What can hang from each mark:
robig: sani
reme: gisa
gisa: lebedo muli reme
lebedo: gisa ruvi sani
ruvi: robig
sani: robig
muli: gisa
nuda: lebedo

In the rows, zero is written as 128.
Known rows, with every way that one mark hangs from another:
muli{gisa{reme}}: [106  99 158 151 126 195 106 127 171 155 106 107 149 165 119  82 140 106
 109 101 120 157 176]
lebedo{gisa sani{robig}}: [142 102 122 152 117 153 111 132 175 154  61  93 143 178 133  88 139 128
 113 103 111 212 143]
sani{robig}: [112 102 130 188 140 181 113 143 177 171  74  82 156 188 150  76 141 137
  91 105 109 185 141]
reme{gisa{lebedo{sani}}}: [128 122 109 127 107 148 119 122 177 145  96 115 180 194 123  89 144 131
  98 114 152 176 131]
ruvi{robig{sani}}: [103 111 121 157 115 168 129 134 179 185  71  99 149 195 126  71 128 163
  92 129 138 164 105]
nuda{lebedo}: [103 107 113 177 138 181 101 144 183 195  98  88 179 182 135  63 139 117
  95 125 129 173 159]
reme{gisa{lebedo{ruvi} muli}}: [114 118 134 137  85 149 105 123 162 142 122 123 149 189 105  97 116 134
  73 115 139 156 117]
reme{gisa{lebedo{ruvi{robig} sani}}}: [124 123 106 126  88 143 117 105 169 110  94 114 147 215  99  81 105 151
  97 114 145 176  97]
muli{gisa{lebedo{ruvi sani} reme}}: [133 100 162 122  85 162 117 102 185  93 107 129 133 178  89  91 119 123
 124  85 112 170 154]
nuda{lebedo{gisa{muli}}}: [113 101 124 145 114 163  96 154 173 202 110  94 153 167 111  82 131 108
  92 132 144 179 162]
gisa{lebedo{sani{robig}} reme}: [121 107 136 141 116 177 132 112 173 113  69 113 147 199 124  91 132 139
 111  87 105 184 152]
robig{sani}: [117 109 136 165 117 163 125 145 187 195  74 104 172 172 133  72 148 150
  97 120 125 171 122]
reme{gisa{muli}}: [101 108 130 144 117 161 101 137 158 184 112 109 175 172 132  91 133 118
  73 129 150 162 135]
muli{gisa{lebedo}}: [115 112 137 150 115 178 113 128 188 153 115 100 150 180 128  83 142 126
  92 116 133 162 163]
gisa{lebedo muli reme}: [103 110 151 133  98 186 122 116 159 151 107 119 150 187 121 100 127 130
  92 109 133 156 162]
reme{gisa{lebedo muli}}: [104 119 121 131 102 162 111 130 162 167 117 113 164 184 125  98 134 131
  69 127 157 153 138]
lebedo{sani}: [130 103 122 152 109 162 110 125 186 167  78 105 175 179 139  87 135 126
 118 115 129 195 138]
lebedo{gisa ruvi}: [139 107 138 163  93 150 100 135 173 169  86  95 144 169 111  86 120 131
 109 109 119 196 133]
reme{gisa{lebedo}}: [108 125 110 146 118 163 116 130 170 165 104 105 174 195 127  84 146 133
  78 121 147 161 135]
lebedo{ruvi{robig} sani}: [128 106 120 157  89 152 111 108 178 133  79 105 144 198 122  78  98 149
 119 113 125 197 106]
nuda{lebedo{gisa}}: [121 110 112 161 131 167  97 154 183 201  92  86 164 173 119  73 137 116
 102 126 133 187 162]
gisa{muli}: [106 101 139 159 107 174 105 136 171 190 101 103 163 169 142  91 131 124
  87 124 139 174 147]
nuda{lebedo{gisa{reme} sani{robig}}}: [126  99 125 144 131 176 109 134 169 145  68 100 146 182 107  77 133 110
 120  95 105 196 169]

Rows:
[141  94 159 118  69 141 105 110 158 134  89 129 129 158  91 107 108 114
 126  97 119 196 144]  lebedo{gisa{muli reme} ruvi sani}
[123  97 166 137  83 159 101 124 149 155  99 124 125 156  95 102 108 118
 107 102 118 179 148]  lebedo{gisa{muli reme} ruvi}
[126 107 152 117 103 176 123 110 179 117 103 122 148 176 104  96 138 117
 115  95 125 167 172]  muli{gisa{lebedo{sani} reme}}
[132 107 151 153  94 158 107 124 158 153  83 107 139 167  97  92 118 122
 120  97 109 181 147]  lebedo{gisa{reme} ruvi}
[131 102 145 146  97 162 121 104 172  90  75 116 135 203 110  89 117 139
 116  77  92 188 138]  gisa{lebedo{ruvi sani{robig}} reme}
[137 104 108 142 118 153  98 139 184 179  84  98 166 175 113  78 138 112
 118 120 137 200 158]  nuda{lebedo{gisa sani}}
[130 100 119 160 107 153  99 130 191 151  95 106 172 183 113  65 116 118
 116 111 120 194 136]  nuda{lebedo{ruvi sani}}
[119 113 149 155  95 173 119 111 169 126  95 113 143 192 107  87 116 135
 105  99 111 164 146]  gisa{lebedo{ruvi} reme}
[ 99 111 147 135  71 175 121 102 151 118 106 119 117 206 100  94  88 152
  92 108 129 156 130]  gisa{lebedo{ruvi{robig}} muli reme}
[121 102 147 154  98 165 106 124 190 129 120 106 133 183 109  79 122 135
  96 105 121 163 147]  muli{gisa{lebedo{ruvi}}}
[115 102 155 131  98 172 108 130 150 176  91 112 140 156 108 102 128 112
 100 115 133 173 163]  lebedo{gisa{muli reme}}
[126 105 157 118  67 153 120  99 165 107 102 137 142 184 100 105 106 132
 114  94 123 174 139]  gisa{lebedo{ruvi sani} muli reme}
[134  94 133 137 101 149 110 133 170 153  74 108 137 171 129 100 132 123
 102 104 123 207 143]  lebedo{gisa{muli} sani{robig}}
[127  97 149 122 100 165 113 123 154 135  73 119 126 166 114 106 126 116
 112  93 111 195 154]  lebedo{gisa{muli reme} sani{robig}}
[127 115 116 141  78 147 122 101 183 114  83 108 141 214 110  83 101 159
 110 109 131 191 106]  gisa{lebedo{ruvi{robig} sani}}
[133  98 150 113  86 154 112 119 160 153  81 126 147 157 105 110 124 110
 122 104 131 188 160]  lebedo{gisa{muli reme} sani}
[118 101 166 143  97 181 114 112 173 115 117 116 129 175  93  85 121 123
 103  93 112 152 164]  muli{gisa{lebedo{ruvi} reme}}
[115 110 146 150  77 158 114 118 179 143 114 114 142 182 118  91 112 141
  85 116 127 168 130]  gisa{lebedo{ruvi} muli}
[136 101 145 135  85 147 109 110 193 112 109 117 140 178 106  85 122 130
 111  97 123 182 141]  muli{gisa{lebedo{ruvi sani}}}
[109 105 163 139  78 165 118 108 159 127 110 126 135 183 105 100 107 133
  95 101 120 159 145]  gisa{lebedo{ruvi} muli reme}
[102 111 111 178 116 176  97 132 178 163 102  89 147 206 110  59  97 138
  96 123 125 176 125]  nuda{lebedo{ruvi{robig}}}
[103 107 152 140  93 182 119 104 169 104 114 110 110 199  88  83 100 140
 102 101 124 149 146]  muli{gisa{lebedo{ruvi{robig}} reme}}
[107 106 153 140 116 190 117 118 173 136 111 113 142 180 111  87 141 119
 102 103 124 150 176]  muli{gisa{lebedo reme}}
[123  99 136 112  98 162 102 130 162 163  96 121 153 164  97  92 126  97
 119 110 137 185 175]  nuda{lebedo{gisa{muli reme} sani}}
[144  96 151 144 101 152 107 117 161 115  62 111 126 174  98  93 119 123
 126  80  91 207 139]  lebedo{gisa{reme} ruvi sani{robig}}
[125 114 132 115  74 132 107 113 168 120 114 135 156 186 100  97 113 129
  91 108 142 174 115]  reme{gisa{lebedo{ruvi sani} muli}}
[117 103 147 125  99 180 131 111 162 112  83 124 138 193 124 100 128 132
  98  92 115 180 155]  gisa{lebedo{sani{robig}} muli reme}
[122 118 116 111  89 147 114 118 170 144 107 126 169 187 117 102 132 130
  84 119 158 169 131]  reme{gisa{lebedo{sani} muli}}
